Every row comes from one small tree of marks. Brackets hold a mark, then the marks that hang from it, in alphabetical order. Every link used is in the known rows. Which tree was each row made from?
Known rows:
(gifop (nivek pobos ripap)): [ -9  -3 -21  57  16 -31  13  60  44 -18  40 -16  60 -55  -9  24 -37   2
  -4  32  21  -9   1  19  55  44  12  33 -22  -1]
(pobos (nivek (lubuv (nogolop veron)))): [ 11  48 -11  -7  32   2  65  20   0  38  46  69  15  11  -1  -1  24  -6
  42 -26  62  -8  17 -26 -22 -13 -38  27   7 -58]
(fadozi (pobos (nivek gifop lubuv))): [  7  74  18  13 -22   2  11   2  15  21  41  19   1  31 -15  18  23 -17
  36  19  23 -20 -10 -22 -19 -54  37  25  16 -65]
(pobos (nivek lubuv ripap)): [ 15  25  -3  24   9  -3  46  35  11  27  44  69   4  15  18 -10   7  28
  29  10  79 -18   7   9   3 -17 -22  11   6 -59]
(bavit danu): [  6 -10  -8  14 -25  11  -1  14 -39 -17  16   0  15  -2 -25 -10   9 -37
  16 -11  -8  -7   8 -19  -1   0 -18  -8 -14  -4]
(somi (filafo ripap)): [ -1   5  21  15 -33 -12 -14  -3  12  26 -20  28  37  -8  43  10   9   8
   0  -7  15  17   7  -6  24   1  -5  22  14  -6]
(nivek danu gifop lubuv pobos): [-12  37  19  11 -37   8 -26  30  -1   4  41 -52  12  21 -20 -41  50 -12
  -8  30  -1 -21 -25 -51  34 -35 -23  17  -2 -32]
(pobos nivek): [ 34  24 -12   5   9   1  25  -9   4  20  -7  13  22  20   6   4  11  -8
  14  -7  38   3   8  14 -23  20   5   9  11 -25]
(gifop (nivek danu)): [ 10   7 -26  24   8 -26 -24  20  -9  -3  23 -32  47 -17 -14 -11  31 -20
 -15   2 -10  -4 -18 -15  32  -6 -10  19 -24  12]
(fadozi pobos): [-17  39  -3   8 -15 -12   9  16   4 -20   9 -14  19  -2   4  10 -11 -13
  -2  26 -12  -5   5  -9   0  -5  48  19  -1  20]
(somi filafo): [ -9 -15   7  -4 -10 -14  -3 -12  12   5 -28  13  26 -24  13   4  -3  -5
  -2  -2   3  13  -4 -20  32   0  -5  23  -1  -8]
(fadozi (pobos (nivek ripap))): [ -2  58  -7  31   3 -25  55  27  18   1  40  32  41   7  13  14 -22   0
  19  37  58  -3  15  15  -3  21  50  32   1 -21]
(bavit danu (gifop nivek)): [ 48 -13 -28  22 -23 -11  15  19 -22 -29  31 -22  38 -35 -60 -10   1 -51
  16  -5 -38 -27  -6  12  17 -36 -12  29 -32  -8]
(filafo somi): [  9  11  25   9   2   8  -2  -5  10   8   7  28   7 -10  27  -7 -29   7
  -6  13 -11 -18  -7   7  24  -8   0 -20   8 -16]
(fadozi (pobos (nivek lubuv ripap))): [  2  61  -7  32  -8 -14  52  46  15   6  55  54  20  15  20   1  -6  14
  30  40  70 -22  13   2   3 -18  26  31   7 -42]
(nogolop lubuv veron): [ 12   2 -27 -19  28 -28  47 -15   4  15  39  23 -19 -37 -21 -30 -31  25
  33 -18   9 -10   0  23  23  23 -59   1  22  -1]
(danu (bavit (gifop nivek))): [ 40  -3 -32  25   2 -22  52   4  24  13  25 -33  39 -58 -47 -13  25 -30
 -21   2 -15 -16  -5  45  -1 -41 -16  34 -42  -8]
(nogolop veron): [  6  15   2 -19  10 -20  32 -12  -1  12  29  12 -11 -22 -12  -9 -23   8
  34   5  21  -3   1  13   6  15 -17   6   4 -13]
(pobos (nivek (lubuv nogolop))): [  5  36 -14  14  18  18  33  31  -1  28  18  57  25  33  12   8  49 -13
   6 -30  43  -8  15 -42 -28 -23 -21  19   0 -45]
(pobos (nivek (danu (bavit gifop)))): [ 65  44 -26   7 -21  -5  80  -2 -10  42  12 -42  47  12 -25 -70  83 -30
 -34  13  35  -9   5  24 -30 -19 -36  30 -28 -21]
(pobos (nivek danu (lubuv nogolop))): [  8  49 -17  10   4  13  25  42 -23  27  29  28  40  50  12 -27  88 -23
 -13 -22  45  -5   2 -65 -14 -23 -38  23  -7 -30]
(fadozi (pobos (nivek danu lubuv ripap))): [  3  75 -11  26 -21 -18  45  57  -9   9  67  25  36  32  26 -35  33  11
  10  47  71 -26   4 -22  16 -25  10  35  -2 -30]
(pobos (nivek gifop)): [ 19  34  18   8   0   7   5 -34  14  35   7  13   4  22 -25  18  15 -20
  29 -10  12   7 -14   0 -22  -5   9  10  10 -60]
(fadozi (pobos (nivek gifop ripap))): [-13  64  23  34 -12 -19  41   4  28  20  51  32  22  12 -17  28 -19  -9
  34  32  37  -3  -2   3  -3  -1  57  33   0 -56]
(danu (bavit gifop)): [ 26   5 -13   3 -17  -5  63  -9  13  22   8 -31   4 -23 -31 -40  30 -16
 -25  11  -3 -15   6  33 -19 -34 -20  17 -30  -9]
(fadozi (pobos (nivek lubuv))): [ 19  69 -16  17 -11  -2  28  27   8   1  26  20  20  28  17  -1  14  -5
  21  24  40 -20   6 -13 -17 -30  32  26  15 -36]
(ripap (filafo somi)): [ -1 -10  27  15  11  12  -3 -22   4  20   7  45  13 -18  61  -6 -22   8
   6  17 -54  -3  -8  37   9  -1 -12  -9   6   3]
(pobos (nivek danu ripap)): [ 18  34 -10  20   3 -18  43  24  -9  25  33  19  35  23  11 -30  30   4
   1  15  66   2   3   1   9  27 -18  18 -10 -22]

Which tree is each row?
[-14  21  15  10 -26  -5   4 -16 -10  48  35 -42   7  -3 -40 -39  74 -33
 -23   3  -2   3 -16 -21  -6 -33 -37   0 -39 -21] => (nivek (danu bavit) gifop)
[ 26  54  15   5 -18   9  -3  -4 -15  45  39   5  -1  46 -18 -31  77 -13
  22  -2  29 -15 -24 -38  -3 -55 -31  14   6 -70] => (pobos (nivek danu gifop lubuv))
[ -7   8  30  26   4  10  32 -10  14  56  61  78 -11   5  19  10  16  11
  64   9  21  -1  -8  26  -8 -36 -27  25   4 -79] => (pobos (nivek gifop lubuv (ripap filafo)))
[ 20   3 -24  47  -2 -32  45  53  41 -26  37 -36  57 -51 -28  -3 -34  -2
  -7  41   4 -26  -5  38  54  11  12  55 -25  -2] => (bavit (gifop (nivek pobos ripap)))
[ 14 -14 -15  32  -3 -30  34  19  -5   4  52  -5  49 -40   3 -28  22  -4
   5  25 -36  -5 -16  46  36 -23 -27  59 -38  11] => (bavit (gifop (nivek danu (ripap filafo))))
[ 20  52   5  16 -20   4  26  -6  -7  72  46  -4  12  25 -32 -46 102 -25
   1   2  47 -12 -11 -23 -23 -62 -52   3 -21 -72] => (pobos (nivek (danu bavit) gifop lubuv))
[-16  29  16   7 -32   6   7   2 -13  54  58 -20  -8   1 -35 -51  89 -14
 -16   5  13 -15 -21 -39   2 -78 -54  -4 -32 -47] => (nivek (danu bavit) gifop lubuv)
[  9   7 -29  39   5  -8 -14  60  31 -17  32 -26  38 -31  -7   9   3  -7
   2  26   7 -26  -5  -8  45 -10  -8  27  -9 -15] => (gifop (nivek lubuv pobos))
[ 24  46  15   3 -13  -2  -1 -20 -12  38  15 -15  21  34 -25 -20  58 -28
  10  -3  16   7 -23 -22  -8 -10 -10  13  -1 -49] => (pobos (nivek danu gifop))
[  9  30  24  20   0   3  29   7  22  46  60  64 -18  15 -16   3  10  15
  50   7  58 -16  -5  -3   6 -44 -19   9   4 -95] => (pobos (nivek gifop lubuv ripap))
[ 19  45   4  17 -14  -4  33 -27  -1  71  25 -23  29  16 -37 -27  86 -40
 -13  -3  33   8 -12  -7 -29 -13 -31  11 -29 -49] => (pobos (nivek (danu bavit) gifop))
[ 29  40 -26  18  -2  -9  49   5 -14  50  15 -24  49  12  -6 -46  81 -31
 -28   1  56   8   7   1 -28  11 -35   6 -27 -18] => (pobos (nivek (danu bavit)))
[ 32 -18 -24  38 -16 -20  40  38 -12 -25  59   9  41 -49 -52 -13 -21 -31
  27   6  -9 -35  -1  24  34 -24 -15  34 -38 -19] => (bavit danu (gifop (nivek ripap)))
[-26  14 -16  40 -20 -24  52  57  12  18  50 -49  56 -23  -3 -57  40  -9
 -48  50  54  -2  12   0  30  41 -38  15 -48  10] => (nivek (danu bavit) pobos ripap)
[-44  -7  30  37 -17   7  10  25  24  21  65  25  -5 -17  19   0  -4  12
  32  41  -9  -6  -9  12  30 -14 -23  29  -7 -43] => (nivek gifop lubuv pobos (ripap filafo))
[ 38  22 -15   2 -36   1  55  23 -20  26  38 -38   5   4 -23 -89  85  -2
 -36  22  14 -33  -4  -6  -3 -83 -60  21 -33 -16] => (nivek (danu (bavit gifop)) lubuv)
[  9  23 -32  35  -4 -17 -21  66   4 -18  41 -56  53 -14  -7 -28  40 -16
 -17  32  10 -24 -17 -32  48 -15 -24  29 -18  -2] => (gifop (nivek danu lubuv pobos))
[ 20  21 -25  15  -1  -6  17  55  -8  -5  46 -11  48  -6 -28 -30  71 -26
 -24 -16 -23 -31 -11 -48  26 -83 -36  52 -36  -9] => (bavit (gifop (nivek danu (lubuv nogolop))))
[ 18  38  19   8  -5  17   6 -12   9  41  30  32 -16  28 -20   3  30  -5
  40  -6  26 -12 -14 -13 -14 -55 -10  10  18 -81] => (pobos (nivek gifop lubuv))
[-47  27  -5  33  -9   4  31  98  -3  -5  63   1  45  13  16 -40  45   2
 -32  20  44 -14   9 -65  45   2 -40  31 -29  -4] => (nivek danu (lubuv nogolop) pobos ripap)
[ 19  16 -23  40 -12 -40  36  64  22 -28  51 -65  74 -34 -28 -38   7  -8
 -26  49   6 -23 -10  17  65   8  -8  57 -38   9] => (bavit (gifop (nivek danu pobos ripap)))
[  8 -19 -20  51   4 -28  48  39  34 -15  42 -17  57 -61   5   2 -27  -2
   6  45 -35  -6  -7  68  38  19   0  68 -28   8] => (bavit (gifop (nivek pobos (ripap filafo))))
[  7  13 -35  30   3 -16   8  37  -3  31  53 -23  36 -35 -18 -38  79 -17
 -22   3  24 -23  -8 -16  19 -57 -56  13 -42 -13] => (gifop (nivek (danu bavit) lubuv))
[ -7   7  28  28  10  -3  33 -25  17  56  40  63   9  -1  15  25   1   2
  49   5   7  20  -7  41 -14  11  -8  27  -2 -54] => (pobos (nivek gifop (ripap filafo)))
[-32  29  27  27 -33  -4  -1  58   5   9  77 -16  11  12 -15 -43  32   5
   0  43  27 -23 -20 -40  57 -28 -26  20 -17 -42] => (nivek danu gifop lubuv pobos ripap)
[ 45  14 -27   9 -10 -26   9  16 -12 -13  18 -53  43 -13 -33 -35  39 -22
 -21   9 -30 -21 -24   6  28 -37 -15  46 -27  10] => (bavit (gifop (nivek danu)))
[ 44  38 -19  21 -14 -22 106  17  -2  47  41 -12  51  -3 -18 -70  60  -5
 -25  24  65 -14  10  36 -12  -8 -42  34 -38 -30] => (pobos (nivek (danu (bavit gifop)) ripap))
[-72 -10  38  21   5  16  20  16  10  41  70  89 -11  -3  14  26  23   4
  35 -14 -20   6   1 -25   1 -52 -36  32 -24 -46] => (nivek gifop (lubuv nogolop) (ripap filafo))
[-44  26   0  17  13 -12  68  77  20   5  86  41  24 -26   0 -13 -19  14
  23  19  60 -22  20 -29  40  20 -38  34 -14 -33] => (nivek (lubuv (nogolop veron)) pobos ripap)
[-21  17  -5  27 -17 -18  19  59   2 -13  38 -40  47   0  11 -41  10   3
 -30  47  37  -3   0 -14  45  47  -9  22 -20  14] => (nivek danu pobos ripap)
[ -9 -19  10  53  25 -12   4  30  23  27  74  91  23 -58  60  11 -32  30
  34  22 -17 -29 -11  39  55 -40 -33  14  -9 -33] => (gifop (nivek lubuv (ripap (filafo somi))))
[ 11  18 -33  38   2 -28 -19  49   7 -22  21 -72  78 -22 -15 -16  29 -29
 -32  29  -5  -5 -15 -15  46  30  -4  36 -22  19] => (gifop (nivek danu pobos))
[-15  34  21  15 -29  -1 -20  14  -1  -4  19 -72  27  18 -28 -29  36 -28
 -19  29 -15   2 -24 -34  29  10  -3  16 -13  -9] => (nivek danu gifop pobos)
[ 10  92  14  14 -32  -2   3  10 -11  18  49  -7  20  47 -16 -21  61 -24
  17  24  20 -18 -21 -44  -3 -60  20  33   6 -53] => (fadozi (pobos (nivek danu gifop lubuv)))
[  7  46  23  18 -18  -5  22  15  -8  47  70  37   2  31 -14 -31  53   7
  32  11  61 -16 -15 -27  17 -48 -35  17  -4 -79] => (pobos (nivek danu gifop lubuv ripap))
[ 10  12  -9  14 -28 -21  81  23  -8  26  50 -27  25 -18 -23 -77  47  -1
 -37  28  32 -16   4  27  12 -29 -45  26 -51  -3] => (nivek (danu (bavit gifop)) ripap)
[-29  19  -9  19   0  18  13  64  14 -12  23  -1  28   8   8   0  29 -16
 -20   2  11 -12  14 -55  14  -5 -16  22  -8  -9] => (nivek (lubuv nogolop) pobos)
